Each row comes from the steps of one path. Every step used is in the known rows, and no mark comes twice. Write the path behind each row, first mark first.
Known rows:
reke-geroz-bevin: [ 0.01  0.64 -1.41 -1.27  1.16 -0.69 -1.69  2.23 -1.03 -4.05 -0.89  3.71
 -0.87 -1.80  0.81  0.16  0.22  0.84  0.24 -1.35  2.94  0.35 -1.90  2.80
 -0.29 -1.89  1.02 -0.50 -1.77]
reke-vazok: [ 0.80  1.05 -1.43 -0.17  1.15 -1.77 -1.30 -1.00  0.42  1.80 -0.22 -1.16
 -0.09 -0.63 -0.71 -0.22  0.10 -0.35 -0.78  1.21  2.38  2.84  2.21  0.09
  0.08 -0.18  2.00  1.20 -0.03]
tiri-reke: [ 0.44 -0.64  1.13  1.06 -0.96  0.28  2.55  0.80 -0.10 -0.79  0.49 -0.90
 -2.08  0.52  0.53  0.50  1.26  0.78  1.37  0.10  1.38  1.18  1.90  0.13
 -0.33  0.43 -1.38 -1.34 -0.49]
bevin-tiri-reke-pomito: [ 0.22 -2.60 -0.44  4.87  0.70  2.19  2.97  1.97 -1.87 -2.49  0.33 -3.22
 -0.79  0.17  0.97  1.14  1.85  0.52 -0.88  1.80 -0.88  4.71  4.65 -0.30
  0.49  0.35 -1.09  0.72  0.06]
tiri-reke-geroz-bevin: [ 0.50 -0.61 -0.33 -0.21  0.37 -0.33  0.86  2.83 -1.03 -4.97 -0.47  2.55
 -3.07 -1.00  1.24  0.43  1.57  1.66  1.79 -1.66  4.16  1.64 -0.01  2.74
 -0.33 -1.39 -0.17 -1.70 -2.25]
bevin-pomito: [ 0.14 -0.50 -0.91 -0.96  0.42  2.81  0.14  0.83  0.54  0.40 -0.88  0.75
  1.60 -1.36  1.36  0.25  0.95 -0.61 -0.04 -1.33  0.46 -0.88 -2.96 -1.88
 -1.51 -0.12 -0.57  0.07 -0.77]
geroz-reke: [ 0.39  2.01  1.80  3.12 -2.14 -1.86  1.47 -1.26  0.37 -1.61  0.69 -0.35
 -0.98 -0.17  0.10 -1.14  2.84 -0.76 -0.73  0.88  0.87 -1.01 -0.46  0.00
 -0.47 -0.71 -2.02 -0.31 -0.24]
geroz-reke-pomito: [-0.06  0.34  0.10  4.55 -0.77 -1.73  0.90 -0.38 -0.19 -0.14  0.71 -1.51
 -0.55 -0.83  0.47  0.34  4.20 -1.20 -3.17  2.31 -0.46  0.70  1.64  0.65
 -0.65 -1.30 -1.09  0.32 -0.67]
pomito-reke-fino-bevin-geroz: [-5.86  4.15  0.15 -0.35  6.11 -0.73 -1.61  3.35  0.28  0.61  2.37  1.27
  0.94  2.45 -0.12  0.04 -1.52  0.92 -1.14  1.34  0.56  0.76  1.05 -2.58
 -1.87  2.64  0.59 -0.25  1.71]
geroz-reke-pomito-bevin: [ 0.03  0.14 -0.35  4.73 -2.29 -0.47  2.07  2.66 -0.15  1.08  1.54 -3.06
 -0.86 -0.43  3.56  0.44  3.50 -1.83 -2.68  2.73 -4.09  0.76  1.69  1.57
  0.22 -1.08 -1.23  1.15 -1.68]
pomito-reke-fino-bevin: [-5.42  3.68  1.25 -2.41  4.30 -1.66 -0.95  2.37  0.22  3.38  2.39  0.50
 -0.32  2.89  0.80  1.72 -0.63 -0.29 -1.36  1.47  0.67  0.38  2.23 -2.34
 -2.19  2.03  0.92  1.00 -0.87]
fino-bevin-vazok: [-2.92 -0.01  1.26  2.86  0.94  1.90 -1.92 -0.19 -3.63  2.62 -2.19  3.55
  1.55  2.70  0.62 -3.14  0.74  2.22  0.00 -1.71  1.76 -1.02 -1.71 -2.41
 -1.83  1.39 -2.34 -0.63 -0.73]
fino-bevin-pomito: [-2.39  0.25  0.35 -1.14  1.94  2.54 -1.01  1.59 -1.40  1.58 -1.59  2.80
  2.35  0.71  1.38 -1.36  0.70  0.83  0.29 -0.35  1.19 -2.41 -3.46 -3.74
 -1.58  1.48 -1.29 -0.61 -1.76]
fino-reke: [-0.19 -1.71  0.92 -0.19  2.16 -1.89 -1.48 -0.18  2.52  1.77  0.31 -0.29
  1.25  0.37  0.85 -0.03 -0.06  1.09  0.30 -1.24  1.19  0.84  0.72 -0.40
  1.43  1.18 -0.32 -2.07  0.44]
tiri-reke-pomito-bevin-geroz: [-0.67 -2.15 -1.82  4.70  0.84  2.74  2.21  5.77 -0.41 -1.04  1.03 -2.90
 -0.92 -0.30  2.89  0.27  1.02  0.87 -0.65  2.10 -3.90  3.65  2.83  1.54
  0.90  0.66 -0.77 -1.09  0.48]
pomito-bevin: [ 0.18 -0.03 -0.53  0.35 -1.48  1.33  1.12  3.02 -0.10  1.25  0.47 -1.50
 -0.27  0.20  3.03 -0.16 -0.48 -0.72  0.49  0.62 -3.66  0.27 -0.08  1.02
  0.44  0.39 -0.15  0.90 -0.96]
tiri-bevin-geroz: [ 0.99 -1.27 -4.20  0.93  0.95  2.47 -0.34  0.82  2.15 -2.03  0.73  0.89
  0.80 -0.57 -0.30  0.50 -2.98  1.72  1.56 -0.01  2.99  0.36  0.26  1.11
  1.09  0.84  0.48 -2.03  1.69]
pomito-reke: [-1.35  1.68 -0.93  0.05 -0.62  0.09  1.51  1.10 -0.44  1.48  1.23 -1.71
 -0.82  1.90  0.03  1.90 -0.40 -2.09 -0.13  1.79 -1.16 -0.16  0.95  0.79
 -2.16 -0.48  1.08  1.19  2.03]
bevin-geroz-reke: [ 0.13  2.58  0.76  4.99 -0.51 -1.12  1.10 -0.27  0.51 -4.79  0.47  0.45
  0.35 -0.61 -0.88 -2.87  2.07  0.46 -0.86  0.81  0.20 -0.62 -1.70 -0.05
 -0.12 -0.28 -2.31 -1.58  2.33]
bevin-fino-reke: [-0.99 -2.76  2.20  1.75  2.46 -2.78 -2.51 -1.70  2.38  2.07 -2.08  0.57
  1.89  2.55  1.14 -1.56  0.98  1.38  2.69 -2.22  4.84  1.20  0.32 -2.07
 -0.59  1.88 -0.76 -1.83  1.14]
pomito-bevin-geroz-reke: [ 0.10  2.51  0.14  5.34 -1.83  0.04  2.13  2.71  0.44 -3.37  1.15 -1.15
  0.17 -0.46  2.18 -2.89  1.20 -0.43 -0.41  1.42 -3.44 -0.44 -1.64  0.77
  0.51  0.10 -2.52 -0.80  1.70]
reke-geroz: [-0.09 -0.29 -0.39 -1.07  0.55 -1.14 -2.82  0.52 -0.06 -1.64  0.17  2.26
  0.01 -1.80  0.08  0.74  1.34  0.78 -0.37 -0.82  0.92  1.14 -1.11  0.16
  0.03 -2.08  1.42  0.58 -1.36]

Which path is each row?
[-0.68 -3.70 -1.18  1.53  2.15 -0.41 -1.17  3.78  1.79  4.64  1.15 -2.94
  1.39 -0.01  4.20  1.39  0.58 -0.05 -1.76  1.16 -3.74  2.47  2.56  1.18
  1.86  1.06  0.45 -0.50 -0.96] -> fino-reke-pomito-bevin
[-0.70 -0.72 -0.28  0.51  1.76 -1.56 -2.83  0.58 -0.60 -4.02 -3.20  4.16
 -0.09  0.30  0.95 -1.51  1.32  1.14  2.81 -2.85  6.82  0.61 -2.43  0.95
 -2.11 -1.15  0.81 -0.25 -1.24] -> reke-geroz-bevin-fino
[-0.84 -3.74 -0.53  1.20  3.56 -1.69 -2.26  0.76  2.10  3.41  0.26 -1.36
  1.46 -0.15  1.34  1.84  1.18  0.54 -2.16  0.28 -0.05  2.42  2.98  0.25
  1.43  0.69  0.66 -1.37 -0.09] -> fino-reke-pomito
[-2.46  3.39  2.09  4.92  1.19 -1.43 -0.10  0.42 -1.60 -3.32 -0.27  2.41
  1.00  1.14 -0.45 -4.07  1.61  1.65 -0.59  1.85  0.92 -1.84 -2.10 -1.79
  0.00  1.41 -3.00 -2.04  1.51] -> fino-bevin-geroz-reke
[-0.33  0.59 -1.54  2.19  0.40  1.90  0.48  3.98  0.01 -1.49  0.57 -0.87
  1.03 -0.34  1.96 -1.85 -1.45  0.54  0.46  0.42 -4.18  0.47 -1.19  0.74
  1.09  0.66 -0.48 -0.33  1.84] -> pomito-bevin-geroz
[-0.27 -0.26 -1.08  3.06 -0.17  2.51  0.11  1.02 -2.30 -1.43 -2.62  2.97
 -0.18  0.72  1.12 -2.30  0.18  1.19  0.46 -3.25  2.98 -0.29 -1.95  1.68
 -2.19 -0.05 -1.98 -1.13 -0.13] -> geroz-bevin-vazok
[-4.50  1.14  1.92  0.67  4.26  0.59 -3.61  0.67 -0.93  3.31 -0.28  3.45
  1.16  1.84  1.37 -2.09  0.93  2.72 -1.41 -2.74  3.07  0.88  0.11 -4.28
 -2.29  2.23 -1.87 -0.28 -2.74] -> reke-fino-bevin-vazok
[ 0.39 -0.18 -2.35 -2.34  1.55  2.03 -1.59  3.06 -0.22 -3.88 -1.79  4.32
  0.73 -3.01  2.05  0.21  1.62  0.29  0.46 -2.84  3.28 -0.43 -4.84  0.95
 -1.81 -1.99  0.63 -0.55 -2.61] -> reke-geroz-bevin-pomito
[-0.48 -1.75 -2.12  1.85  0.05  1.58  0.36  3.90 -0.31  2.64  0.69 -2.74
  0.12 -0.41  3.44  1.43  0.57 -1.32 -1.96  2.07 -4.97  1.76  2.20  1.31
  0.46 -0.27  0.83  1.38 -1.45] -> reke-pomito-bevin
[-0.67 -3.44 -1.00  5.93 -1.64  3.94  1.90  4.08 -2.28  3.23 -0.39 -2.32
 -1.27  1.05  4.42 -0.04  3.03  0.52 -0.78 -0.61 -2.65  3.48  2.72  0.52
 -1.64 -0.27 -2.33  0.09 -1.71] -> tiri-reke-pomito-bevin-vazok
[-0.21 -2.55 -0.91  2.79 -0.87  1.93  2.86  4.72 -0.73  2.15  1.16 -3.66
 -2.20  0.21  3.92  1.98  1.76 -0.42 -0.36  1.93 -3.50  3.12  3.79  1.40
  0.47  0.28 -0.55  0.15 -1.98] -> tiri-reke-pomito-bevin
[-1.64  0.10  2.39  3.28  1.04  1.58  2.47  2.02 -3.59 -2.64 -0.52 -0.09
 -0.31  2.72  0.76 -2.00  0.12  2.24  1.98  1.02  0.96  1.64  2.26 -2.82
  0.54  2.42 -2.76 -0.59 -0.17] -> fino-bevin-tiri-reke
[ 0.51 -1.74 -0.78  0.80  3.51 -1.22 -2.23  2.23  0.08 -5.31 -0.99  2.39
  1.51 -1.16  1.78 -1.03 -0.25  2.22  0.81 -2.36  3.11  2.69 -0.46  1.31
  1.59 -0.32  0.15 -1.15 -0.36] -> fino-reke-geroz-bevin-tiri
[-0.99  1.82 -2.90 -0.89  0.47  3.17  2.48  3.85 -0.75 -1.23 -0.79  0.51
 -0.06  0.75  2.05  1.35 -0.27 -2.62  0.58 -0.43  1.35 -1.75 -3.06  1.47
 -3.88 -0.68  0.26  0.27  0.99] -> geroz-bevin-pomito-reke
[ 1.82  0.25 -0.42  3.34  0.68  0.05  2.23  0.38 -1.07 -1.89  0.02 -3.31
 -1.23  0.33 -0.29 -0.87  0.80  0.74  0.93  1.59  2.82  5.85  4.99 -1.13
  0.46  0.69 -0.26  1.25  0.51] -> bevin-tiri-reke-vazok
[-4.58  2.57  1.18 -0.67  6.72 -0.83 -3.17  2.20  0.93 -0.77  1.04  2.98
  1.72  0.56 -0.04 -2.01 -1.10  3.15 -1.04 -0.14  1.55  1.16  0.04 -3.42
  0.13  3.05 -0.52 -1.62 -0.47] -> reke-fino-bevin-geroz
[-4.12  0.32  3.11  1.75  3.25  0.84 -0.84  1.35 -1.00  2.59  0.18  2.55
 -1.08  2.28  2.03 -1.81  2.16  3.58  0.33 -2.46  4.38  2.18  1.94 -3.89
 -2.46  2.71 -3.49 -1.65 -3.27] -> tiri-reke-fino-bevin-vazok
[-1.63  4.14  0.69  4.74  2.33 -3.16 -1.29 -0.56 -0.90 -1.45 -0.39  1.02
  0.97  0.54 -1.19 -4.39  1.89  1.47 -1.00  3.01  3.44  0.88  0.45 -1.61
 -0.06  1.17 -1.17 -0.82  1.71] -> fino-bevin-geroz-reke-vazok
[-0.47  2.70 -2.36  0.00  0.45 -1.77  0.17  0.08 -0.05  3.31  1.07 -2.94
 -0.96  1.51 -0.68  1.83 -0.35 -2.44 -0.91  2.93  1.54  2.82  3.23  0.54
 -1.93 -0.71  2.88  2.31  2.13] -> pomito-reke-vazok
[ 1.11 -1.23 -4.01  5.37  0.08  0.75  0.53  0.41  2.30 -2.21  1.35 -0.52
  0.30 -1.07  0.31  1.06  1.39  0.70 -1.67  2.34  2.52  1.09  2.12  1.75
  0.53 -0.39 -0.72 -1.76  1.09] -> tiri-bevin-geroz-reke-pomito
[-0.48  0.21  0.92  1.36  1.14  1.66  2.89  4.78  1.00 -1.86  2.79 -3.39
 -1.71  0.07  4.19  0.26  0.19  0.59  0.80  0.18 -1.89  5.10  4.50 -1.76
  0.75  1.96 -2.05  1.28 -2.56] -> pomito-bevin-tiri-reke-fino
[-1.43  3.83  1.44  2.78  2.56 -2.51 -0.41  0.20  2.99 -3.80  2.49  0.35
  0.10 -1.45 -0.10 -1.51  2.16  0.95 -2.06 -0.20  1.51  1.37  0.11 -1.73
 -0.42  0.70 -2.05 -1.14  0.36] -> bevin-geroz-reke-fino
[-0.87 -2.70  1.73  1.91  1.10 -1.63 -1.64  1.40  2.38  3.38 -1.32 -1.08
  1.77  2.65  3.97 -2.00  0.38  0.47  3.24 -1.73  1.45  1.18  0.36 -1.02
  0.01  2.25 -1.00 -1.08  0.29] -> pomito-bevin-fino-reke
[-0.02 -1.91 -2.34  3.99  0.20  3.03  1.53  4.43 -1.84 -0.34  0.50 -3.71
  1.18 -0.42  3.48  0.64 -0.06 -1.01 -1.81  2.18 -5.82  3.39  2.81  0.29
  0.97  0.28  0.08  2.90 -0.49] -> reke-pomito-bevin-tiri
[ 0.93  3.39 -1.19  5.09 -0.83 -1.71  0.72  1.81  0.86 -1.51  0.89 -2.40
  0.00 -0.99  1.53 -3.08  1.46 -0.71 -0.95  2.75 -0.77  2.37  0.66  0.96
  0.55 -0.07 -0.65  0.38  1.48] -> pomito-bevin-geroz-reke-vazok
[ 1.19 -0.11 -0.15  3.25  0.08  2.07  4.78  2.84 -2.61 -6.58 -0.83 -0.53
 -2.17  0.76  0.99 -1.00 -0.30  1.14  2.21 -0.31  2.29  2.03  1.65  1.39
  0.15  0.82 -2.21 -0.82  0.24] -> geroz-bevin-tiri-reke
